What can hang from each mark:
k_880: k_130 k_729
k_797: k_130 k_215
k_388: k_215
k_215: k_388 k_797
k_111: k_194
k_26: k_888
k_130: k_797 k_880 k_888
k_888: k_26 k_130
k_194: k_111 k_215

Every row comes from one small tree of marks. Brackets hold a mark, then the marks that hang from it, in the order of their numbers. Every link used is in the known rows. Which tree was each row made from?
Known rows:
[k_388 [k_215 [k_797 [k_130 [k_888 k_26]]]]]: [-0.66  0.15  1.25  0.16  1.67 -3.21 -0.83  0.15 -0.23 -2.31  0.31  2.27
  1.13 -1.08  2.95  1.05 -2.99 -0.11 -0.80 -2.04 -2.55]
[k_26 [k_888 [k_130 k_797]]]: [-2.03 -0.24 -0.13  0.79  0.84 -3.96 -0.90  1.59  2.03 -2.36 -0.84  1.68
  0.63 -3.39  6.09  0.68 -1.37 -2.79 -2.60 -0.71  0.39]
[k_111 [k_194 [k_215 k_797]]]: [ 1.76 -6.41  0.66  0.75 -1.13 -3.99  1.02 -1.60 -1.75 -2.66 -1.20 -0.09
  0.97  2.45  3.61  0.91 -3.23 -1.16  4.60 -4.68  0.03]
[k_215 k_388 k_797]: [ 0.31 -4.45  1.03  0.40 -0.83 -3.11 -0.02  0.86 -0.98 -1.07 -1.04 -0.32
  1.54 -0.27  2.17  1.27 -3.90 -1.74  2.90 -1.65 -0.17]
[k_388 [k_215 [k_797 k_130]]]: [ 0.91 -0.82  0.45  0.71 -0.09 -3.36  0.35 -0.33 -1.67 -2.19 -0.30  0.91
 -0.02  0.00  3.66  2.60 -5.28 -2.56  1.07 -2.21 -1.14]
[k_194 k_111 k_215]: [ 0.95 -2.42 -0.84  1.24 -0.01 -3.59  0.34 -1.04 -1.94 -2.76 -1.86 -0.60
  0.01  3.23  2.22  0.66 -5.95 -3.07  3.23 -4.77  1.84]
[k_111 [k_194 [k_215 k_388 [k_797 [k_130 [k_888 k_26]]]]]]: [ 0.88 -5.04  1.77 -0.39  0.30 -2.04  0.81 -0.05 -0.54 -2.41 -0.53  3.34
  0.69  1.02  3.42 -0.22 -0.27  2.85  4.44 -3.51 -2.50]
[k_215 k_388 [k_797 [k_130 [k_880 k_729] k_888]]]: [-3.07 -2.95  1.84 -1.30  1.47 -2.10 -0.65  0.34  0.05 -3.37  0.02  1.43
 -2.12  3.58  0.90 -0.01 -6.74  1.99  0.99  1.08 -1.70]
[k_26 [k_888 [k_130 [k_797 k_215] [k_880 k_729]]]]: [-3.81 -0.50  0.72  1.21  1.49 -3.81 -0.43  2.04  0.27 -3.15 -0.08  2.00
 -0.92 -2.30  3.49  0.82 -4.49 -1.87 -1.12  1.34  1.94]
[k_797 [k_130 k_880] k_215]: [-0.81 -0.93 -0.39  1.05  1.65 -4.08  0.85  0.99 -1.37 -3.04 -1.79  0.35
 -0.61  4.24  3.52  1.20 -6.75 -1.82 -0.51 -2.08  0.91]
[k_26 k_888]: [-1.47 -2.92 -0.58  1.19  1.62 -4.09 -1.16  0.47  0.88 -2.03 -2.31 -0.46
  1.03 -1.39  3.88  0.57 -2.42 -2.12 -3.01 -1.08  1.27]
[k_111 [k_194 [k_215 k_388]]]: [ 2.34 -5.88  0.17  1.41 -0.70 -3.34  1.92  0.11 -1.98 -0.72 -2.56 -0.22
  1.17  0.60  3.75  0.61 -2.26 -1.15  5.54 -3.49  1.02]
[k_888 k_26 [k_130 [k_797 k_215] [k_880 k_729]]]: [-3.96  0.37  1.19  1.45  1.88 -4.50 -0.26  1.98 -1.56 -3.59  0.01  1.45
 -0.07  1.14  2.16  0.49 -5.01 -2.13  0.01  0.01  0.68]
[k_194 [k_215 [k_797 k_130]]]: [ 0.24 -2.71  0.27  0.35 -0.12 -3.01  0.53 -1.08 -1.87 -3.91 -0.39  1.35
 -1.76  2.19  3.86  1.80 -4.79 -1.05  2.27 -3.77 -0.53]
[k_194 k_111 [k_215 [k_797 [k_130 k_880 [k_888 k_26]]]]]: [-1.05 -1.55  0.74 -0.94  1.74 -3.02 -0.66 -1.96  0.41 -6.03  0.41  2.60
 -1.85  6.97  1.34  0.16 -6.24  1.69  2.19 -3.65 -1.33]
[k_797 [k_130 [k_880 k_729] [k_888 k_26]] [k_215 k_388]]: [-3.41 -1.35  1.55  0.45  3.11 -2.49 -0.03  2.31 -1.20 -2.51 -0.99  2.17
 -0.53  2.12  0.73 -0.69 -4.75  1.86  0.33  0.50 -0.34]
[k_215 k_388 [k_797 [k_130 [k_888 k_26]]]]: [-1.43 -2.49  1.66 -0.59  1.21 -2.14 -0.93  1.38  0.52 -2.27 -0.39  2.43
  1.12 -0.18  2.68 -0.14 -1.83  1.54  0.30 -1.41 -2.70]
[k_215 [k_797 k_130]]: [-0.80 -2.65  0.29 -0.17  0.03 -3.33 -0.38 -0.27 -0.97 -3.41 -0.88  0.73
 -0.38  2.73  3.96  1.21 -5.14 -1.76 -0.31 -2.66 -1.45]
[k_26 [k_888 k_130]]: [-2.18 -1.78 -0.53  1.03  1.56 -3.91 -0.70  1.22  0.65 -2.48 -1.34  0.71
 -0.20 -1.57  5.28  0.99 -1.58 -2.10 -2.30  0.34  1.08]
[k_888 k_26 k_130]: [-2.35 -0.88 -0.21  1.11  1.84 -4.44 -0.52  1.19 -1.22 -2.99 -1.27  0.36
  0.33  1.63  4.01  0.74 -2.50 -2.50 -1.08 -0.81 -0.32]
[k_797 k_130 k_215]: [-0.36 -1.24 -0.33  1.52  0.69 -3.40  0.75  1.82 -2.07 -1.58 -2.07  0.77
  0.76  1.09  4.25  0.81 -4.71 -2.57 -0.65 -3.40  0.71]
[k_880 [k_130 k_797 k_888] k_729]: [-4.61 -1.99  1.64  0.86  1.85 -3.58 -2.07  0.57  0.70 -1.68 -1.27  0.52
  1.39 -1.00  4.56 -2.35 -4.31 -2.17 -2.91 -2.44 -0.91]

Write each row's tree:
[ 0.17 -0.44  0.71  1.69 -0.90 -2.97  1.32  3.97 -1.14  0.31 -0.62  2.06
  2.23 -4.23  4.79  1.02 -2.31 -3.49  2.86 -2.05  1.04]
[k_888 [k_130 [k_797 [k_215 k_388]]]]
[ 0.04 -3.38  0.89 -0.14 -0.59 -2.20  0.32  0.74 -1.16 -2.12 -0.87  1.15
 -0.11  1.00  3.22  1.40 -4.05 -1.01  1.96 -1.78 -1.32]
[k_215 k_388 [k_797 k_130]]
[-3.11 -0.23  1.65  1.43  1.20 -3.35  0.54  3.07 -1.82 -2.36 -0.04  1.93
  0.20 -0.30  1.68  0.60 -4.14 -1.24  2.57  0.93  0.67]
[k_888 k_26 [k_130 [k_797 [k_215 k_388]] [k_880 k_729]]]
[-1.33 -1.73  0.75  2.44  0.26 -4.06 -0.02  1.78 -0.95 -0.78 -1.80  0.82
  3.19 -1.80  5.74 -0.66 -3.29 -4.56 -0.59 -4.81  1.08]
[k_880 [k_130 [k_797 k_215]]]
[ 2.32 -5.84  0.96  0.15 -1.46 -2.10  2.13 -0.73 -2.01 -2.18 -1.13  1.88
 -0.33  1.81  4.17  1.19 -2.58  0.29  6.19 -3.61 -1.06]
[k_111 [k_194 [k_215 k_388 [k_797 k_130]]]]
[-4.61 -0.28  1.29  0.02  3.18 -4.56 -2.33  0.42  1.39 -3.57 -0.75  0.29
  0.67  2.09  1.41 -1.27 -5.80 -0.25 -3.23 -0.96 -1.26]
[k_130 k_797 [k_880 k_729] [k_888 k_26]]
[-4.07 -0.24  1.73  0.91  2.67 -4.43 -1.35  1.77  0.29 -2.45 -0.51  1.17
  1.83  0.11  1.01 -1.17 -5.30 -0.33 -1.97 -1.35 -0.03]
[k_130 [k_797 k_215] [k_880 k_729] [k_888 k_26]]
[-3.75 -0.68  1.02 -0.22  2.29 -4.37 -1.73  0.32  1.69 -2.77 -0.80 -0.13
  0.10  1.85  2.09 -1.01 -7.51 -0.91 -2.85 -0.68 -0.48]
[k_130 k_797 [k_880 k_729] k_888]
[-1.97 -1.86  0.83 -1.36  1.86 -3.56 -1.04 -0.54  1.66 -4.17 -0.16  1.16
 -1.23  4.90  3.27  0.29 -6.66  0.80 -1.86 -1.47 -1.85]
[k_215 [k_797 [k_130 k_880 k_888]]]
[-3.91 -2.17  2.68  1.93  1.55 -2.55 -0.91  3.09 -0.91 -0.07 -1.06  2.37
  3.25 -4.50  2.80 -2.43 -1.16 -0.88  0.38 -2.19 -0.29]
[k_880 [k_130 [k_797 [k_215 k_388]] [k_888 k_26]] k_729]
[ 0.79 -1.49  0.73  1.85 -0.92 -3.20  0.91  3.35 -0.86  0.78 -1.65  0.79
  3.72 -3.92  3.57  0.51 -2.85 -3.30  2.24 -3.46  1.22]
[k_130 [k_797 [k_215 k_388]]]
[-2.47  0.16 -0.17  0.31  1.80 -4.45 -0.85  0.78  2.74 -3.77 -0.46  1.25
 -0.77 -0.34  5.38  1.00 -3.90 -2.00 -2.79  0.52  0.59]
[k_26 [k_888 [k_130 k_797 k_880]]]
[ 1.66 -5.45  1.44 -0.58 -0.68 -1.84  1.40 -0.08 -0.43 -1.73 -0.57  2.75
  0.30  0.82  4.22  0.04 -1.82  1.82  4.91 -3.58 -1.75]
[k_111 [k_194 [k_215 k_388 [k_797 [k_130 k_888]]]]]
[ 1.77 -3.45  0.52 -0.05 -1.56 -1.45  1.16 -0.58 -2.37 -3.26 -0.48  2.07
 -1.49  2.73  2.03  1.27 -4.91 -0.74  6.42 -4.10 -0.06]
[k_194 k_111 [k_215 k_388 [k_797 k_130]]]
[-0.04 -1.55  0.10  0.97  0.91 -2.86  1.66  2.11 -1.54 -1.81 -1.74  0.92
 -0.23  2.68  3.00  1.24 -5.86 -0.91  1.87 -1.24  1.08]
[k_797 [k_130 k_880] [k_215 k_388]]
[-0.59 -2.77  1.28 -0.88  0.26 -1.90 -0.40  1.22  0.65 -1.55 -0.48  1.88
  0.68  0.03  3.47  0.14 -3.61  0.75  0.72 -1.64 -1.99]
[k_215 k_388 [k_797 [k_130 k_888]]]
[-3.16 -0.25  1.92 -0.29  2.90 -3.47 -1.13 -0.77 -0.77 -4.34  0.78  1.75
 -1.74  2.63  0.62  0.94 -6.25  1.33 -0.47  0.57 -2.17]
[k_388 [k_215 [k_797 [k_130 [k_880 k_729] [k_888 k_26]]]]]
[-2.08  0.51  1.02  0.95  2.45 -4.84 -0.96  2.11  1.63 -1.99 -0.72  1.25
  3.01  0.20  2.78 -0.73 -4.14 -0.81 -2.39 -2.67 -0.11]
[k_130 [k_797 k_215] k_880 [k_888 k_26]]
[-2.15 -0.16  0.81  0.45  2.05 -4.43 -1.93  1.30  2.18 -1.63 -1.27  0.92
  3.39 -1.23  3.73 -1.22 -2.31 -1.38 -3.66 -3.51 -1.62]
[k_130 k_797 [k_888 k_26]]
[-4.77 -1.22  0.43  0.73  3.17 -4.64 -0.82  0.11 -1.79 -4.99 -0.77 -0.17
 -2.30  5.07  1.43  0.73 -6.05 -1.17 -0.78  1.74  0.13]
[k_888 k_26 [k_130 [k_880 k_729]]]
[-3.67 -2.37  0.81  1.13  3.16 -4.21 -2.00  0.42  0.50 -2.12 -1.90  0.42
  2.25  0.90  4.30 -1.98 -1.92 -1.13 -3.29 -2.83 -1.12]
[k_880 [k_130 [k_888 k_26]]]
